Each row comes from the steps of one walk. Every step used is in the known rows, and no mark comes twice. Write the walk behind each row, first mark first.
In the rows, zero is written as 128.
Known rows
veve -> vefipiz -> furegav: [120 113  86  96  98 141 145 121 165 107 103 180 142 139 115 157 183  99
 127 100 177  75 151 113 101 139 156 118 119 160 136 129 180 158 113  76
 143 106 185 121  92 124 179 138  91]
bubiv -> furegav -> vefipiz -> madenog -> vuti -> dopo: [ 82 122 105  58  97 161 162 119 199 133 131 119 129 164 114 173 135 126
  98  71 124  88 179  86 142 126 150 133 118 159 123 146 139 110 104  78
 138 129 160 117  93 131 176 134  68]
veve -> vefipiz -> nokil: [132 103  89 106 115 129 160 142 132 131 118 153 125 154 104 159 205 103
  93  84 166 108 149 128  90 129 140 101 120 136 123 161 141 134  75  92
 162 121 158 127 102 110 143 146 100]
lupip -> vefipiz: [142 120 115 120 130 133 143 148 111 104 135 147 141 115 138 141 189 111
 135 126 190 124 167 130 120 132 135 102 123 139 123 149 128 146  82  78
 151 127 168 138  88 115 162 144  98]
navozit -> dabega -> madenog -> vuti -> dopo: [113 156 148  71  97 133 136 124 252 139 138 144 121 185  70 126 164 125
 148  50 139 123 151 118 107 132 132 169 115 137 135 118 105  87 160  81
 144 163 153 150  63 107 169 146 104]
vuti -> dopo: [113 142 101  91 108 149 142 135 173 123 136 134 127 132 115 128 156 126
 155 114 159 110 149 113 120 126 136  97 117 132 130 138 114 130 109  77
 158 143 164 138  72 109 140 144 103]
bubiv -> furegav -> vefipiz -> madenog -> vuti -> dopo -> dabega: [ 97 153  97  68 101 156 144 111 193 131 117 110 129 171 108 174 154 129
 109  51 117  95 177  95 148 121 136 141 121 160 129 100 154  93 105  72
 140 132 151 119  97 145 188 132  69]
dabega -> dopo: [ 86 137 123 105 130 144 126 140 174  93 139 131 127 118 132 138 171 117
 155 101 163 144 195 112  96 126 150 143 127 125 138 167 130 144 127  86
 171 129 186 148  83 115 153 139 112]
dabega -> madenog -> vefipiz -> furegav -> bubiv: [138 100 108 120  85 142 134 115 252  84 147 179 133 132 122 186 195 107
 169  80 163  91 164 147 104 150 179 186 112 136 129 159 167 113 163  69
 148 139 172 139  78 108 167 140  85]
madenog -> vuti -> dopo -> dabega -> navozit: [121 186 138 103 113 128 137 100 230 133 130 126 143 166 113 120 176 133
 144  51 154 147 158 123 138 138 110 154 138 170 122  92 133  96 120  78
 146 162 147 140  59 141 151 140 105]
dabega -> dopo -> vuti -> madenog: [ 92 134 136  85 132 127 124 136 180  80 130 122 114 136 161 145 177 127
 147  90 132 128 181 106 116 130 150 174 135 120 124 128 141 111 131  64
 183 122 187 147  71 142 147 157 114]
nokil -> vefipiz -> zafa: [108 141 108 109 100 131 129 119 123 114 135 148 145 141 120 154 230 109
 132 103 178  92 130  94 124 132 166 107 118 159 126 132 120 130  83  76
 162 121 188 147  90  88 150 152  85]
bubiv -> furegav: [107 143 110 109 113 163 136 147 134  92 140 147 121 139 117 160 153 115
  85 125 186 106 119 120 123 129 136 121 107 151 137 130 145 159 120  57
 161 134 177 131  94 117 185 133 108]
zafa -> vefipiz -> nokil: [131 112  99 123 118 133 150 134 156 116 135 148 118 142 117 174 209 112
  96  89 169 130 146 124  90 118 123 106 103 153 126 135 133 134  76 108
 171 128 141 130 112  99 146 150 113]
navozit -> dabega -> madenog: [115 155 123  94 112 146 121 128 210 116 154 168 125 154  79 157 184 116
 127  81 169 117 102 122  81 127 133 156 103 123 139 125 108 119 144  83
 153 164 155 163  88  91 178 150 108]
navozit -> dabega -> dopo -> vuti -> madenog -> vefipiz: [132 151 145  90 128 103 119 138 173  97  98 119 130 177 121 171 201 119
 161  80 117 130 158 106 108 121 169 167 121 111 130 115 153  88 161  58
 177 125 181 142  66 125 172 159 107]
zafa -> vefipiz: [128 124 113 125 119 138 137 138 122 106 135 166 128 127 128 160 200 110
 130 123 186 130 146 119  95 124 141 114 105 159 132 121 145 143  97  95
 168 132 153 143  98 109 156 151 115]
veve -> vefipiz: [131 113 105 108 116 135 148 146  97 123 115 168 137 141 115 144 199 101
 117 122 181 113 152 122  97 133 156 111 122 141 128 153 153 142 100  77
 157 126 169 138  87 119 154 145 101]
navozit -> dabega -> madenog -> vefipiz -> tolu: [149 156 133  99  98 129 136 139 186 151 115 146 121 169  82 188 179 104
 177  65 129  98 125 114  78 120 167 133  89 131 131 146 119 115 150  95
 176 139 162 161 106  88 174 158  95]
navozit -> dabega -> dopo -> vuti -> madenog: [ 98 150 136  77 133 122 109 125 206  90 119 126 120 167 119 146 174 130
 146  64 122 136 164  98 114 118 140 181 124 115 136 102 129  99 144  63
 176 133 171 148  77 125 177 156 113]
madenog -> vefipiz -> tizut: [146 122 104 103 101 120 142 144 132 114 108 146 145 166 138 180 183 105
 167 136 146 109 163 109 115 131 156  97 103 132 130 170 111 144  85  79
 150 134 173 129  81 107 158 151  84]
furegav -> vefipiz -> nokil: [100 104  90 106 125 151 146 125 178 131 147 136 119 134  92 165 170 126
  93  77 150 134 195 102 111 128 129 135 116 120 117 169 106 116  50 112
 142 141 143 124 120  96 144 145  91]
madenog -> vefipiz -> furegav -> bubiv: [141  98  97 128  98 142 131 121 198  88 130 173 138 131 121 173 174 109
 163  95 160 109 165 130 130 138 174 153 106 148 128 148 163 131 127  67
 151 129 164 120  78 111 171 134  88]
dopo -> vuti: [117 139 122 107 122 138 123 159 161  96 129 147 123 138 142 145 179 118
 122 110 165 145 161 107 118 127 119 128 121 140 122 118 114 125  90  56
 159 135 162 144 101 137 124 153 112]
navozit -> dabega -> dopo: [ 90 155 121  95 128 140 108 135 202 106 127 135 129 141  89 140 172 119
 150  74 156 152 184 104  92 115 143 153 117 122 148 141 123 134 140  84
 161 143 171 146  87  98 180 139 113]
bubiv -> furegav -> vefipiz -> veve: [ 87 119  87 105  99 183 144 136 153  97 137 111 121 134  98 192 162 120
 105  68 170  96 189  70 127 125 134 137  92 133 132 142 147 139  79  92
 136 131 181 136 117 113 195 140  68]
bubiv -> furegav -> vefipiz -> tolu: [ 86 130 103 100 110 173 142 132 150 140 123 132 110 132  97 178 115 123
 108  93 142 100 196  89 132 123 157 136 101 152 125 147 145 153  91  84
 163 121 171 125 136 111 188 138  85]
tolu -> vefipiz: [118 108 109 122 126 146 135 132 131  93 137 135 130 123 137 154 161 108
 142 145 169 132  99 120 124 126 142  94 122 123 122 140 100 139  76  83
 150 131 164 128  83 113 147 151  89]
vuti -> dopo -> dabega: [130 167  89 104 112 144 127 130 165 123 127 118 129 140 103 131 177 130
 166  93 155 110 140 123 128 121 117  98 120 135 138  94 126 115 112  70
 159 152 154 143  74 121 158 139 102]
navozit -> dabega -> madenog -> vuti: [115 147 153  84 109 134 128 128 241 127 147 172 125 180  77 140 175 115
 120  50 152 146 136 118 102 132 130 187 109 142 133 120  98  97 140  86
 146 159 146 153  79 110 177 150 108]
dopo -> vuti -> madenog -> vefipiz: [165 125 129 101 120 111 146 145 117 100 118 143 132 165 154 176 195 114
 136 127 136 113 117 114 128 134 163 133 116 125 110 123 132  96 120  55
 174 125 173 137  70 138 144 166 102]
furegav -> vefipiz: [ 98 118 110 106 123 155 133 127 151 125 146 156 130 123 105 153 161 124
 119 112 164 139 191  97 119 133 147 141 118 125 122 160 120 123  80  96
 142 145 155 134 105 107 150 145  90]
nokil -> vefipiz -> madenog -> vuti: [128 126 130  83 107 121 145 118 186 118 127 156 154 176 150 164 219  97
 103  80 137 113  95  96 121 129 176 124 104 155 115 131 102 110  93  87
 164 116 152 131  86 124 128 150  84]
dabega -> dopo -> vuti -> madenog -> vefipiz: [128 133 140  99 126 106 137 145 154  87 108 117 126 154 166 170 200 118
 175 109 125 126 178 111 110 131 176 158 132 112 119 147 154  95 152  62
 182 115 200 142  65 140 147 159 106]

Which walk is each row?
[162 117 122 102 116 121 156 123 112 115 133 154 136 155 131 171 182 111
 145 134 145  99  94 118 122 133 178 120 105 125 118 142 129 114 121  79
 176 133 169 138  57 110 169 159  96] => vuti -> madenog -> vefipiz
[ 76 115 101  99 108 156 133 116 124 128 154 147 122 119  89 160 176 125
 133  83 168 121 216  79 129 130 141 133 128 156 126 157 116 121  57  99
 142 140 170 149 107  95 168 150  74] => furegav -> vefipiz -> zafa
[161 111 118  99 116 107 159 139 160 108 120 127 118 177 145 189 206 117
 113  91 122 104 118 119 123 129 144 124 115 124 107 134 120  88  93  69
 178 121 160 125  85 125 135 168 102] => dopo -> vuti -> madenog -> vefipiz -> nokil
[128 114  97 121 103 152 145 142 139  95 131 135 125 132 129 183 213 104
 159  71 183 114 150  85  93 117 123 108  81 155 134 116 140 141  83 114
 166 126 160 154 103 110 167 157  96] => zafa -> vefipiz -> veve
[128 112 103 100 114 123 140 139 133 100 124 142 146 139 145 157 180 110
 159 127 167 105 195 117 128 134 128  92 115 145 130 160 109 162  59  78
 137 128 172 126  90 113 173 148  85] => lupip -> vefipiz -> tizut
[128 148 117 112 107 135 136 130 161 142 112 142 136 147 128 160 184 103
 147  99 145  94 124  98 116 126 182 100  95 144 117 133 112 142  90  88
 185 110 167 138 114 100 132 151  95] => nokil -> vefipiz -> tolu
[113 134 130  84 111 138 150 135 200 136 128 136 129 157 114 112 143 124
 144  85 147 137 179 107 135 132 132 130 120 152 124 127 106 114 106  79
 152 141 157 131  61 128 144 143 103] => madenog -> vuti -> dopo
[127 186 125  90 102 110 140  82 236 135 118 120 169 185 143 155 240 116
 121  44 130  97  86 112 125 136 154 133 129 165 113  95 136  80 121  80
 156 139 150 138  67 134 128 143  82] => nokil -> vefipiz -> madenog -> vuti -> dopo -> dabega -> navozit
[126 107 126  89 111 129 151 127 166 119 130 169 133 158 150 180 204 101
 109  72 148 133 132 101 100 120 142 122 105 184 123 124 127 121  90 106
 169 122 134 138  93 130 153 155  99] => zafa -> vefipiz -> madenog -> vuti
[129 157 143 102 104 132 127 130 218 116 143 160 122 161 115 143 194 115
 138  55 154 147 144 133 110 137 125 184 124 146 129  96 121  91 133  79
 152 155 151 154  78 137 164 149 104] => dopo -> dabega -> madenog -> vuti
[129 172 102 101 103 143 130 127 208 118 145 126 119 136 109 141 191 128
 174  79 156  92 123 140  99 131 125 129 126 121 136 107 136 102 148  75
 157 159 164 160  76 119 155 145 100] => vuti -> dopo -> dabega -> madenog
[107 139 100  71 108 142 141 110 210 150 123 117 135 161 110 158 170 129
 148  41 108 120 188  87 139 120 135 135 125 147 120 110 120  75  82  98
 140 143 133 131  89 138 157 143  70] => furegav -> vefipiz -> madenog -> vuti -> dopo -> dabega
[141 165 107  80  98 116 137 112 203 132 106 117 153 185 137 152 221 110
 148  55 120  92  95 106 134 122 159 106 113 150 123  86 123  85 105  76
 161 124 148 130  75 134 132 145  79] => nokil -> vefipiz -> madenog -> vuti -> dopo -> dabega
[125 134 102 101 103 118 129 118 167 104 112 156 150 170 144 164 212 104
 137 130 153  91 141 104 124 136 165 107 100 131 129 145 107 147  72  75
 151 128 172 123  92 100 143 147  84] => nokil -> vefipiz -> tizut
[ 84 128 104 110 117 167 138 133 133 109 140 145 126 128  99 170 147 124
  75 122 175 112 182 105 130 132 150 145 112 138 129 148 153 140 100  69
 141 137 174 122 109 115 188 133  88] => bubiv -> furegav -> vefipiz
[ 86 171 112  79 104 151 145  81 225 133 132 110 144 170 115 177 169 134
  85  35 130  99 159  99 139 133 129 165 134 175 122 113 166  90 116  77
 133 150 152 124  88 144 183 131  73] => bubiv -> furegav -> vefipiz -> madenog -> vuti -> dopo -> dabega -> navozit
[127 124 123  90 125 131 135 132 155  94 137 149 120 152 149 156 174 124
 111 110 145 117 110 110 135 130 134 144 118 134 115 104 113 111 105  58
 173 133 161 141  78 140 149 164 109] => dopo -> vuti -> madenog
[163 174 105 113  98 122 141 143 181 124 123 121 131 153 115 165 215 118
 195  95 152  90 123 146  94 134 153 123 124 116 134 125 154  88 163  70
 157 152 175 157  66 116 150 150  92] => vuti -> dopo -> dabega -> madenog -> vefipiz
[109 139 143  77 101 137 154 134 238 126 148 144 119 158 116 122 159 123
 157  76 149 117 168 123 110 144 141 159 129 141 124 146 113  98 141  82
 151 148 167 149  61 122 143 149 102] => dabega -> madenog -> vuti -> dopo
[153 114 109  95 101 132 153  97 177  99 118 166 143 152 131 180 169 110
 154 116 144  62  94 107 124 138 176 128 103 146 125 122 158 129 136  74
 163 112 184 119  61 114 196 152  85] => vuti -> madenog -> vefipiz -> furegav
[136 111  99  96 124 136 152 137 123 100 143 141 146 117 157 170 204 104
 124 109 165  99 125 118 105 123 140  78 118 147 122 156 118 145  80  90
 158 123 158 145  96 116 155 149  84] => lupip -> vefipiz -> madenog
[109 135 134  86 110 108 133 132 125  91 117 115 120 144 154 175 212 119
 190  80 127 105 199  95 120 129 169 149 144 142 124 141 152  96 130  64
 184 106 217 155  65 127 165 167  91] => dabega -> dopo -> vuti -> madenog -> vefipiz -> zafa
[103 104  93 117 108 155 132 105 207  79 126 143 134 119 140 163 147 106
 144 133 168  89 107 108 126 133 140 106 117 142 131 120 129 154  88  79
 135 109 184 110  87 116 171 145  78] => tolu -> vefipiz -> furegav
[154 123 111 117  99 145 152 158 132 106 119 119 137 140 126 188 202 101
 172  83 165 109 139  83 102 122 145  98  83 127 126 156 124 130  94  99
 161 130 175 150  85 106 156 156  79] => madenog -> vefipiz -> veve
[126 153 143  80 118 108 124 135 182 128  81 107 116 179 120 177 170 117
 194  51  85 117 176  87 109 113 178 155 108 126 126 118 146 100 154  72
 200 110 180 145  90 122 171 165 103] => navozit -> dabega -> dopo -> vuti -> madenog -> vefipiz -> tolu
[ 91 165 131  97 129 130  96 154 205  92 113 121 123 150 113 143 182 122
 149  66 145 159 206 101  98 116 126 166 127 123 143 118 130 116 132  61
 161 136 172 147  96 127 154 146 120] => navozit -> dabega -> dopo -> vuti
[167 161 122 126 107 125 130 142 154 110 130 148 134 149 116 183 229 108
 162 100 165 112 106 144  86 135 152 144 118 118 131 126 149  98 147  74
 159 148 170 160  82 118 156 151  97] => dopo -> dabega -> madenog -> vefipiz
[124 114 105  59  97 126 169 131 156 150 105 144 140 174 130 147 185 102
 137  66 132  90 149 105 109 127 160  98 128 163 121 150 139 108 104  86
 158 118 159 132  70 138 142 146  82] => veve -> vefipiz -> madenog -> vuti -> dopo
[119 120 111  75 102 129 158 120 181 134 125 140 128 160 139 159 186 112
 151  76 135 109 149 100 109 118 143  98 110 175 126 117 134 112 103 102
 165 124 140 135  81 128 145 151  94] => zafa -> vefipiz -> madenog -> vuti -> dopo
[159 117 123  90 107 128 162 124 125 148 114 144 123 155 128 183 152 111
 175  99 116  90 108 103 124 124 186 104  90 140 113 145 123 127 118  92
 199 115 167 144  82 108 166 164  91] => vuti -> madenog -> vefipiz -> tolu
[158 106 106  97  96 135 162 127 116 106 124 125 131 157 134 193 198 107
 166  84 143  84  98  85 118 125 159 111  83 122 120 138 128 112 107 102
 173 127 176 148  65 108 181 166  75] => vuti -> madenog -> vefipiz -> veve
[156 129 131  93 111 116 152 146 126 132 101 130 116 165 149 184 166 113
 165  95 107 101 133  97 131 123 171 120 103 140 106 121 128 110 114  69
 196 109 172 143  93 136 143 171  96] => dopo -> vuti -> madenog -> vefipiz -> tolu
[159 119 118  98 102 126 152 148 129  92 112 110 123 166 151 198 210 110
 166  77 133  97 126  78 127 126 145 124  94 122 113 116 131  94  99  74
 173 121 181 150  77 135 153 174  81] => dopo -> vuti -> madenog -> vefipiz -> veve
